What can hang from each mark:
U: E F S
F: C K Q U
K: S
S: K
C: E F
Q: C F
E: C U

Each row was made from one small tree. Brackets hold a mark, then the marks that hang from it, in alphabetical order. Every link used is in the known rows. Write each row's tree.
Known rows:
{E C {U F S}}: [-0.56  0.99  0.73  3.10  0.50 -0.98  2.05  1.54  4.06  1.39 -2.50  1.77
 -4.39  2.82  1.82  2.69 -0.44  1.11  2.24  4.16 -1.56  0.31  3.95]
{U {E {C F}} {S K}}: [ 2.14 -0.14  0.24  1.24  1.87 -4.82  1.13  2.13  3.65  2.96 -0.43  3.95
 -3.36  3.15  1.85 -1.43 -1.85  2.49  6.15  4.66  1.02 -1.48  3.18]
{F {U S}}: [-1.72  3.60 -0.12  1.21  1.96 -3.34  1.75 -2.41  2.62 -1.31  0.22  1.79
 -2.31  1.21  0.39 -0.92 -0.61 -0.51  2.98  1.34 -1.59 -1.58  3.25]
{F {C E} K}: [ 1.82  1.87 -1.17  1.54  1.26 -4.40 -0.61  0.57  3.10  0.07  1.05  1.41
  0.14  1.74  1.30  0.19  1.32  5.39  2.45 -1.47 -4.88 -0.94  1.76]
{F C K Q U}: [ 1.14  3.77 -1.18  1.12  3.78 -7.73 -0.49  0.15  3.38 -0.52  2.16  3.85
 -0.02  3.04  3.85  0.53 -1.40  1.08  2.65 -2.54 -5.40  1.43  3.91]
{E {C {F Q}} U}: [ 1.46 -0.22 -1.33  1.95  0.04 -5.36  1.30  5.77  2.14 -0.23 -0.36  4.01
 -3.43  4.20  4.99  1.68 -3.05  1.04  1.06  2.86 -1.60  1.14  4.54]
{F C {K S} Q U}: [ 2.98  4.31 -1.90  0.81  3.98 -6.92 -0.07  0.04  2.23 -0.52  1.47  5.22
 -0.23  3.79  5.40 -0.73 -2.33  0.19  2.19 -2.72 -7.28  0.92  4.62]
{F {C {E U}}}: [ 1.99  1.21 -1.65  3.32  0.92 -4.15  1.08  3.01  1.92 -1.22 -0.33  1.36
 -1.64  2.90  1.32  1.90  0.14  3.67  1.17  0.39 -4.20 -0.55  2.64]
{K S}: [ 1.49  0.74 -1.78  0.54  0.14 -0.81  0.45  0.94 -0.35 -1.27 -0.83  0.18
 -1.99  0.15  3.23 -3.25 -0.71  1.17  0.83  2.25 -1.86 -4.23  1.92]
{Q F}: [-1.30 -0.61 -1.81 -0.30 -0.91 -2.90  3.15  2.31  0.62 -0.33 -0.41 -2.82
 -3.12  0.76  1.04 -2.58 -2.08  1.99  0.39  3.26 -1.00 -3.95  2.50]
{F C}: [ 0.98  0.40 -1.38  1.04  2.22 -3.21  0.78  0.92  1.01 -1.37 -0.31 -0.66
 -1.38  1.57  3.00 -0.62  1.04  1.73  1.40  0.15 -1.92 -1.45  2.87]
{E C {U S}}: [-2.27  1.73  1.15  3.09 -0.31 -2.60  2.59  1.88  1.75 -1.89 -2.25  2.33
 -4.79  1.84  2.48  2.81 -1.12 -0.58  1.98  3.84 -1.89 -0.13  4.35]
{U {F C K} S}: [ 1.42  2.07 -0.10  0.69  3.88 -2.08 -0.30 -2.57  5.39  2.57 -0.61  3.53
 -1.86  3.09  1.17  0.10  1.38  2.81  3.45 -0.38 -4.22  0.45  2.96]
{F {K S} {U E}}: [ 3.47  2.54 -0.96  1.10  2.53 -4.31 -0.19  0.17  3.26  0.62  2.02  3.36
 -1.09  0.89  2.07 -1.03 -1.77  1.61  2.94 -0.25 -5.61 -0.94  2.46]
{F {C {E U}} K Q}: [ 2.35  2.73 -1.68  1.91  1.50 -6.47  0.17  2.14  2.94 -0.15  1.08  5.73
 -0.77  3.37  2.22  1.26 -2.03  4.45  1.04 -0.88 -6.16  0.94  2.26]
{E {C {F K Q}} U}: [ 1.50  0.90 -0.10  2.18  0.14 -5.96  0.14  5.98  3.33  0.64  0.52  6.01
 -3.07  3.95  5.11  3.09 -2.78  1.90  1.54  1.50 -3.89  2.77  4.57]
{F Q}: [ 0.26  0.04 -1.83 -0.82  0.26 -3.37  0.81  0.30  0.17 -1.13  0.10  0.99
 -1.25  0.18  2.38 -3.45 -2.15  1.66  0.94  2.12 -0.49 -3.19  1.52]
{C E {F K}}: [ 2.61  1.04 -1.47  1.11 -0.35 -3.13 -1.56  1.77  4.01  1.48  1.98  2.92
 -0.30  2.05  0.90 -0.87 -0.13  6.75  2.84  0.42 -3.42 -1.64  1.12]
{F C Q}: [ 1.70  0.35 -2.43 -0.46  2.58 -5.04  1.24  0.05  0.54 -0.78 -0.22  1.53
 -1.15  2.17  3.82 -2.23 -1.05  1.27  1.15 -0.10 -2.09 -1.23  3.10]
{Q {C {E U}} F}: [-1.59  0.64 -2.46  2.70 -3.38 -3.74  3.90  4.81 -0.47 -1.82 -1.24 -0.05
 -4.05  1.36  0.35 -0.43 -3.60  3.58  0.66  3.42 -3.20 -5.69  2.99]
{Q {C F}}: [ 0.50 -0.74 -2.21  1.22 -0.35 -2.68  0.65  2.47 -0.35 -1.06 -0.33  1.78
 -2.52  1.16  3.34 -2.00 -0.74  2.12  2.20  1.58 -0.48 -5.05  2.85]
{F C K U}: [ 0.70  3.40 -0.46  2.82  3.55 -6.05 -0.50  0.68  3.93 -0.52  2.02  1.88
 -0.33  2.63  3.23  2.10  0.87  1.22  3.07 -2.33 -5.37  1.40  4.21]
{U F S}: [ 0.27  0.75 -0.45  0.12  1.49  0.29  0.89 -2.96  3.53  1.91 -1.27  1.22
 -2.58  1.09 -0.41 -2.28  0.28  2.19  2.60  2.90 -0.25 -2.60  1.43]
{U E}: [ 2.09 -1.23 -1.30 -0.37  0.70 -2.56  0.98  0.11  1.58 -0.03  0.52 -0.40
 -1.86 -0.40  0.57 -2.66 -0.43  3.05  2.05  2.10 -0.48 -3.14  0.73]
{E {U {F K {Q C}}}}: [ 0.61  1.15 -1.03  2.56  0.18 -3.27  0.23  2.12  2.36  0.67 -0.51  5.93
 -2.98  1.68  2.87  0.51 -3.07  2.79  1.41  2.08 -3.73 -1.91  2.58]
{Q {C E} F}: [-1.44  0.05 -2.94  0.86 -2.97 -3.73  3.28  2.22 -1.07 -1.51 -0.62 -2.34
 -2.62  0.33  0.62 -3.26 -2.44  4.72  1.52  2.61 -1.83 -7.66  2.33]

Which tree is each row?
[ 0.57  0.36  0.61 -0.06  0.82 -3.41  2.58 -0.78  2.35 -0.35 -1.19  0.28
 -3.71  0.86  1.14 -1.09 -0.62  1.56  3.74  2.65 -0.87 -1.80  3.16]
{U {E C} S}
[ 0.64  0.56 -2.76  2.53  0.25 -5.13  3.26  4.54  1.86 -0.32 -0.60 -0.35
 -3.19  4.04  0.54  1.15 -1.48  3.56  0.32  1.04 -4.67 -1.34  3.85]
{Q {F {C {E U}}}}
[-1.02  3.77 -1.00  1.34  0.50 -6.59  0.24  0.08  0.89 -2.06  1.44  4.38
 -0.86  0.93  3.62 -0.89 -3.25  0.83  2.76 -0.46 -3.92 -2.97  3.58]
{F K {Q C} U}
[ 0.74  0.43 -3.25  0.32  0.13 -4.83  3.03  2.36  1.75  0.03 -0.05 -2.57
 -1.76  2.96  0.62 -1.52 -0.66  4.57  1.28  0.10 -3.17 -3.31  2.98]
{Q {F {C E}}}
[-0.14  3.68 -2.31  1.65  0.24 -4.25  1.14 -1.34  2.20 -0.79  0.55  4.06
 -2.19  2.69  0.32 -1.34 -1.74  2.38  5.02  0.24 -2.76 -4.06  3.42]
{Q {C E {F {U S}}}}
[ 1.10  0.55  0.37  3.75  0.05 -4.45 -0.38  6.57  4.03  0.44  0.18  4.05
 -3.17  3.47  4.53  4.73 -0.72  2.21  1.82  1.63 -3.92  2.51  4.50]
{E {C {F K}} U}
[ 2.57  0.11 -2.33  1.28  2.02 -5.39  0.96  1.81  2.21 -0.05  1.76  2.48
 -2.21  1.80  2.59 -0.80 -1.41  1.89  4.06  0.07 -1.71 -3.09  3.68]
{Q {C {F {U E}}}}
[-1.33  1.71 -1.52 -0.41  1.07 -5.63  5.17 -1.05  1.17 -0.82 -0.38  1.01
 -4.84  1.78 -0.40 -2.79 -4.00 -0.26  3.82  1.25 -2.75 -5.06  4.17]
{Q C {F {U E S}}}
[ 5.09  2.07 -2.30  1.63  2.31 -2.04 -1.53  0.11  4.06  2.67 -0.02  2.19
  0.38  3.04  2.24 -0.80  0.88  6.44  2.60 -1.23 -6.38 -1.48  2.04]
{U {F {C E} {K S}}}
[ 2.00  0.29 -2.20  2.86 -0.49 -2.85  0.19  4.17  3.08  0.48  0.72  2.92
 -1.97  2.48  0.64  0.38 -0.86  4.75  1.31  2.20 -2.58 -1.01  1.93]
{C {E U} F}
[ 3.05 -1.64 -2.54 -1.31  1.31 -3.27  1.13 -0.70  1.53  1.94 -0.34  2.11
 -2.55  0.50  1.94 -4.30 -2.58  4.10  2.55  1.65 -0.35 -5.37  1.46]
{U E {F {Q C}}}
[ 2.94  1.68 -1.90  1.51 -0.06 -5.07 -0.48  3.49  3.93  1.47  1.80  7.28
 -1.37  3.48  1.20  0.20 -3.25  5.13  1.43  0.91 -4.64  0.56  1.61]
{C {E U} {F K Q}}
[ 4.34 -0.83 -0.91 -0.97  1.50 -6.82  0.22  3.00  4.19  2.12  1.54  4.27
 -2.15  2.80  4.15 -0.55 -2.42  3.91  3.15  0.70 -2.66  0.57  3.39]
{U {E {C {F K Q}}}}
[-0.61  4.00 -0.34  2.04  1.89 -4.82  0.20 -0.94  3.12 -0.60  0.73  6.55
 -2.64  2.71  2.24  0.20 -1.79  0.40  4.86 -0.32 -4.11 -1.58  4.23]
{Q {C {F K {U S}}}}
[ 4.33 -1.60 -1.83 -1.29  1.18 -5.82  1.27  2.93  2.95  1.34  0.82  1.97
 -2.49  2.75  4.06 -1.60 -2.39  3.18  3.12  1.73 -0.45 -0.72  3.51]
{U {E {C {F Q}}}}
[ 1.68  1.83  0.06  1.21  2.23 -5.42 -0.11  0.21  4.74  0.66  2.85  2.15
 -1.05  0.40  0.52 -0.01 -0.56  2.63  3.24 -0.51 -3.85 -0.26  2.17]
{F K {U E}}
[ 1.92  0.66 -1.17 -0.37  1.07 -2.48 -0.88 -0.61  4.06  2.73  0.72  2.92
 -0.85  1.03  2.28 -2.06 -1.76  4.35  1.57  1.63 -2.19 -1.25  1.23]
{U {F K Q}}
[ 2.04 -0.13 -1.38  3.24  2.86 -2.11  0.36  2.92  4.08  1.42 -0.86  1.41
 -2.61  3.49  2.38  2.44  1.07  2.17  1.03  1.02 -2.99  0.86  3.43]
{E {U {F C}}}
[ 2.49  1.42 -1.20  3.39 -0.46 -3.39 -0.95  4.13  4.44  1.23  1.58  5.36
 -1.52  2.85  0.61  1.86 -1.07  5.60  1.83  1.34 -4.41  0.32  1.51]
{C {E U} {F K}}
[-2.41  0.73 -1.02  0.97 -1.69 -4.07  2.21  2.84 -0.42 -1.23 -0.31  0.08
 -3.54  0.51  2.34 -1.50 -2.64  2.46  1.54  1.88 -3.26 -5.13  3.26]
{Q C {F K}}
[-0.34  1.12  0.21  2.91  0.55 -3.05  1.94  3.38  2.77 -0.37 -1.50  4.23
 -5.05  4.03  3.23  2.82 -1.28  0.01  2.61  3.32 -1.96  1.10  4.78]
{E {C F} {U S}}
[ 3.38 -2.19 -1.14  0.27  0.94 -4.46  0.99  3.81  3.41  1.21  0.38 -0.01
 -2.74  2.31  3.48 -0.33 -0.33  3.34  3.25  1.94 -0.46 -0.85  3.40]
{U {E {C F}}}
[ 3.36  1.55 -1.34 -0.17  0.61 -4.98 -0.57  3.37  1.74  0.76  0.14  4.94
 -1.88  3.83  6.82 -0.98 -2.93  2.26  2.36  0.86 -4.05 -0.23  4.41]
{E {C {F {K S} Q}}}
[ 0.83  4.61 -1.04  1.69  1.46 -4.58 -0.64 -1.65  6.03  1.56  2.23  5.76
 -0.93  3.26 -0.40  0.09 -1.05  3.44  4.49 -0.64 -4.77 -0.01  2.68]
{C E {F K {U S}}}
[ 1.73 -0.38 -1.58 -0.18  0.06 -4.95  0.85  3.43  1.91  0.10  0.18  1.47
 -2.06  2.84  5.21 -0.88 -1.95  2.27  2.24  1.74 -0.33 -0.85  4.15]
{E {C {F Q}}}
[ 1.52  2.98 -0.20  1.88  5.07 -6.71  1.34 -1.44  3.96  1.29  0.85  4.47
 -1.62  3.31  0.34 -0.82 -1.09  0.35  6.12  1.40 -1.92 -0.47  3.64]
{F C {U E {S K}}}
[ 1.69  0.96 -0.79  0.19  1.49 -7.35  1.79  1.36  3.13 -0.37  1.53  0.30
 -1.71  1.35  3.30 -0.36 -2.45  1.25  3.27  0.82 -1.65 -0.69  4.20]
{F Q {U {E C}}}
[-0.71  1.51 -0.98  0.33 -0.51 -4.61  0.43  0.19 -0.71 -1.81  0.25  3.91
 -1.88 -0.01  3.60 -2.72 -3.00  2.39  2.08  0.96 -2.65 -4.56  2.14]
{F K {Q C}}
[ 0.04  2.64  1.49  2.55  2.11 -6.29  1.84  0.36  4.00  1.33  0.29  2.53
 -2.41  1.55  0.92  0.01 -1.76  0.86  6.90  3.97 -0.11 -1.23  4.03]
{F {U {E C} {S K}}}
[ 0.65 -0.31  0.02  3.99 -0.11 -1.53  1.11  4.47  3.55  1.46 -1.85 -0.36
 -3.14  2.06  3.15  3.38  0.55  2.61  1.40  3.67 -1.33 -0.13  3.94]
{E C {U F}}
[ 1.90  3.34 -2.99  1.02  2.30 -7.36  0.73 -0.26  2.89 -0.63  1.66  1.34
  0.88  3.20  1.96 -0.98 -1.21  3.16  2.59 -2.20 -3.96 -1.29  3.29]
{F {C E} Q U}
[ 1.42  0.40  0.09  1.83  0.08 -3.89 -0.56  4.11  3.57  0.62  0.69  1.78
 -1.90  2.62  4.62  1.79  0.26  3.37  3.02  1.05 -2.55  0.57  4.17]
{E {C {F K}}}
[ 2.95  1.00 -1.38  1.04  1.23  0.20 -1.14  0.45  3.00  2.24 -0.41  2.24
 -1.35  1.12  2.63 -1.62 -0.34  3.60  1.55  1.48 -3.76 -2.11  1.62]
{U {F {K S}}}
[ 2.67  1.51 -1.20 -0.22  3.62 -4.52  1.19 -1.58  5.04  1.40  1.59  4.27
 -2.72  3.01 -0.14 -1.54 -1.65  0.72  4.37  0.59 -1.78 -0.26  3.21]
{C {F {U E S}}}
[ 1.52  3.04 -2.16  2.46  2.12 -5.52  0.17  0.30  3.19 -0.67  1.44 -0.82
  0.25  2.34  1.10  0.26  1.10  3.45  3.20 -1.86 -4.02 -1.09  3.44]
{F {C E} U}
[ 2.06  2.05 -2.48  2.02  0.41 -4.27 -0.50  1.61  4.41  0.78  2.18  0.99
  0.27  2.54  0.47 -0.67 -0.25  4.17  3.08  0.05 -2.36 -1.83  2.50]
{C E {F U}}
[ 1.55  4.27 -1.22  2.84  2.24 -6.42 -0.65  0.49  4.65 -0.20  2.49  1.74
  1.12  2.58  1.44  1.88  1.17  4.17  3.39 -2.55 -6.43  0.32  3.15]
{F {C E} K U}
[ 4.21 -0.50 -1.28 -1.54  2.12 -3.62 -0.45 -0.79  5.13  3.86  1.24  3.46
 -1.06  0.77  0.92 -3.09 -2.31  5.18  2.55  1.08 -2.72 -1.09  0.58]
{U E {F K Q}}
[-0.42  3.62 -0.72  1.46  4.00 -4.88  1.98 -2.23  3.00 -0.86 -0.10  1.86
 -1.79  2.96  1.67  0.52  0.69 -0.95  3.51 -0.97 -3.64  0.10  4.65]
{F C {U S}}
